Each row was made from one path, in order. Every step used is in the known rows, and no mark comes twice. Write each row's path.
Known rows
W-Q-N-F: [-1.55  6.88 -0.20 -0.79 -1.21  0.46 -2.46  0.32  1.14  3.20 -0.14  3.45
  3.33  3.14 -2.09 -6.87  0.00  2.53]
Q-N: [ 3.89  4.42 -0.72 -2.02 -0.94  1.36 -0.18  0.85  2.38  3.74  1.05  3.31
  2.55  2.21  0.68 -6.79  0.47 -0.52]
G-W-N-F-Q: [ 2.60  3.94  1.45 -3.23  0.49 -0.72  0.34  1.37  5.86 -0.55  3.89  1.13
  0.48 -0.79  4.61 -6.02  2.68  3.43]
G-W-F-Q-N: [ 6.05  1.13  0.83 -3.75  1.27  2.10  0.01 -0.23  4.07  1.53  3.74  2.55
  0.09 -0.11  1.80 -7.20  2.52  5.78]
Z-G-W-F-Q: [ 5.74 -3.15  1.09 -2.15  4.03  2.36  1.76  0.79  6.03 -0.53  4.95  2.51
  2.45  0.22  4.31 -6.62  4.17  6.67]
Z-Q: [ 1.85  4.40 -0.21 -2.03  0.72 -1.05  0.91  0.95  2.13  2.99 -0.18  2.45
  2.12  0.28  2.24 -6.48  0.73  1.55]
N-Q-G: [ 4.34  2.47 -1.44 -2.72 -1.43 -0.44  3.21  1.46  1.11  5.72  2.42  3.32
  0.41  5.45  6.50 -6.39  1.22 -2.40]
Z-W-N-Q: [ 5.69  7.32 -1.16 -0.47  0.71 -0.18  4.48  1.24  2.38  2.74  3.39  3.36
  4.74  0.39  5.39 -5.29  4.51 -0.45]
G-W-Q: [-0.58  4.30  1.26 -1.24  0.96 -1.17 -0.08 -0.93  5.50  0.83  1.18  3.11
  4.43  3.12 -0.04 -7.68  2.83  4.23]
Q-G-W: [ 2.66  0.30  2.26 -3.64 -0.62 -0.80  1.05  0.50  4.94  1.90  1.98  3.31
 -0.73  4.69  3.79 -7.32  2.66  1.18]
G-W-N-F: [-2.39  5.91  1.87 -2.75  1.06 -0.49  1.13  0.68  6.15 -0.22  3.05  2.09
  1.88  0.60  2.30 -6.52  2.96  1.26]
W-F: [ 0.74  2.60 -1.35 -1.62  2.76  1.89  2.99  0.38  3.40  3.74  2.65  2.55
  0.87  2.14  3.52 -6.46  1.87  0.54]
Z-W-Q-N-F: [ 1.42  6.92  1.26 -0.02 -0.78  0.46 -2.54  0.72  1.00  2.00 -0.04  4.48
  4.82  3.70 -2.32 -7.22  2.16  4.33]
W-F-Q-N: [ 6.78  2.10 -1.52 -2.34  0.78  2.69  0.43  0.58  1.50  3.57  2.99  2.34
 -0.46 -0.49  3.00 -5.83  1.12  3.22]
G-W: [ 1.76  2.26  1.43 -3.35  1.06 -0.30  1.30  0.34  6.55  1.55  2.46  2.76
  2.77  3.57  2.39 -8.13  2.50  1.02]
F-Q-G: [ 8.79 -0.31 -0.39 -2.76 -1.42 -0.35  0.93  1.89  1.70  3.49  1.93  2.10
 -2.67  3.12  7.31 -5.43  1.16  0.96]
W-F-Q: [ 5.76  1.02 -1.74 -2.05  2.28  1.63  2.39  1.01  3.00  3.29  3.51  1.57
 -0.55  0.64  5.96 -5.89  1.68  2.67]
N-F-Q-G: [ 5.32  0.25  0.17 -3.35 -1.64 -0.40 -0.31  2.68  1.71  3.43  2.14  1.83
 -3.27  4.56  6.77 -6.04  0.30  0.79]

Write each row's path
[ 6.96  1.79  1.80 -3.04 -0.99 -1.12  1.43  0.65  4.01 -0.14  3.39  1.91
 -2.44 -0.93  6.44 -4.56  3.85  3.75] -> F-Q-G-W-N
[ 4.35 -0.60  2.45 -4.76 -1.32 -1.16 -0.85  1.89  4.37  1.26  2.99  2.13
 -2.76  4.93  5.54 -7.29  1.69  3.29] -> N-F-Q-G-W
[-2.43  5.66  2.17 -2.06 -0.73 -0.17 -3.01 -0.50  3.86  1.11  0.68  3.64
  3.84  3.12 -3.39 -8.12  1.33  4.97] -> G-W-Q-N-F
[ 0.69  5.02 -0.03 -2.74 -1.09  1.39 -1.42  1.61  2.19  3.73  1.19  3.10
  1.77  3.67  0.18 -7.47 -0.22 -0.51] -> Q-N-F
[ 1.97  6.41 -0.71 -0.04 -1.00  0.51 -1.31 -0.55  1.05  3.19 -0.24  3.73
  3.98  1.54 -1.60 -6.27  0.94  2.34] -> W-Q-N
[ 6.46 -0.76 -0.76 -2.46  0.69  1.11  2.23  1.13  1.30  3.71  3.03  2.16
 -3.97  1.84  7.21 -5.12  1.89  2.96] -> W-F-Q-G
[ 2.75 -0.84  1.95 -2.00  2.39  0.96  1.10  0.99  7.06 -0.42  2.87  3.46
  5.33  2.96  2.13 -7.59  3.69  2.43] -> Z-G-W
[ 1.27  0.90  0.49 -3.71  1.17  0.39  3.90 -0.23  3.61  3.93  4.32  3.55
 -0.48  4.30  4.98 -7.29  3.44  2.06] -> N-Q-G-W-F
[ 3.79  0.91  1.94 -1.93  1.83  0.62  0.41  1.92  6.17 -2.30  4.44  1.86
  2.91 -1.61  4.30 -5.38  3.88  5.05] -> Z-G-W-N-F-Q
[ 2.04  3.68  2.29 -2.46 -0.46 -1.00  2.27  0.10  4.62  0.46  2.44  2.93
 -0.95  0.14  4.16 -5.15  4.08  1.73] -> Q-G-W-N
[ 7.75 -1.13  1.81 -4.15 -1.05 -1.01  0.30  1.11  4.32  1.45  2.91  2.25
 -2.17  3.47  6.15 -6.77  2.52  3.28] -> F-Q-G-W
[ 4.47  3.65  1.48  0.34 -0.77 -1.02  0.31  0.43  0.94  2.08 -0.02  4.56
  1.67  4.68  2.47 -5.95  3.89  4.01] -> Z-W-Q-G
[-0.19  5.90  0.61 -2.72 -0.94  0.02 -2.14  1.42  0.47  3.34 -0.55  3.11
  1.89  0.43 -1.28 -7.03 -0.78  2.26] -> Z-Q-N-F
[ 4.76  0.02  0.57 -3.53  2.80  1.10  1.75  0.11  5.82  1.23  4.34  1.74
 -0.09  1.03  4.76 -7.20  3.12  5.25] -> G-W-F-Q
[-1.40  4.03  2.93 -3.14 -0.64 -1.08  0.93  0.92  4.62  0.36  2.55  2.69
 -1.49  1.76  3.61 -5.66  3.20  1.51] -> Q-G-W-N-F
[ 3.33  1.49  0.88 -4.10 -1.03 -1.20  2.78  0.62  3.79  3.68  3.23  3.47
  0.91  5.58  4.95 -7.60  2.68  0.14] -> N-Q-G-W
[ 4.31  2.06 -0.79 -2.99 -0.07  0.06 -0.20  2.56  3.26  3.15  2.61  1.32
  0.41  3.57  5.54 -6.82  0.14  0.62] -> N-F-Q
[ 3.67  5.14 -0.83 -1.83  0.04 -0.07  0.92  2.18  2.81  1.56  3.01  0.88
 -0.12 -1.00  6.00 -4.67  1.44  0.90] -> W-N-F-Q
[ 1.56  6.28 -0.25 -2.53  0.74 -0.65  3.99  0.07  5.20  1.83  4.21  2.51
  4.06 -0.04  4.21 -6.19  3.75  0.00] -> G-W-N-Q
[ 1.59  3.42  0.01 -0.21 -1.13 -0.99  0.50  0.02  1.02  3.37 -0.15  3.46
  0.20  3.83  2.64 -5.54  1.69  2.12] -> W-Q-G
[-1.65  2.39  2.75 -0.79  0.57  1.12 -2.95  0.19  4.18 -0.67  1.20  4.41
  6.39  2.42 -3.76 -7.64  2.55  6.42] -> Z-G-W-Q-N-F
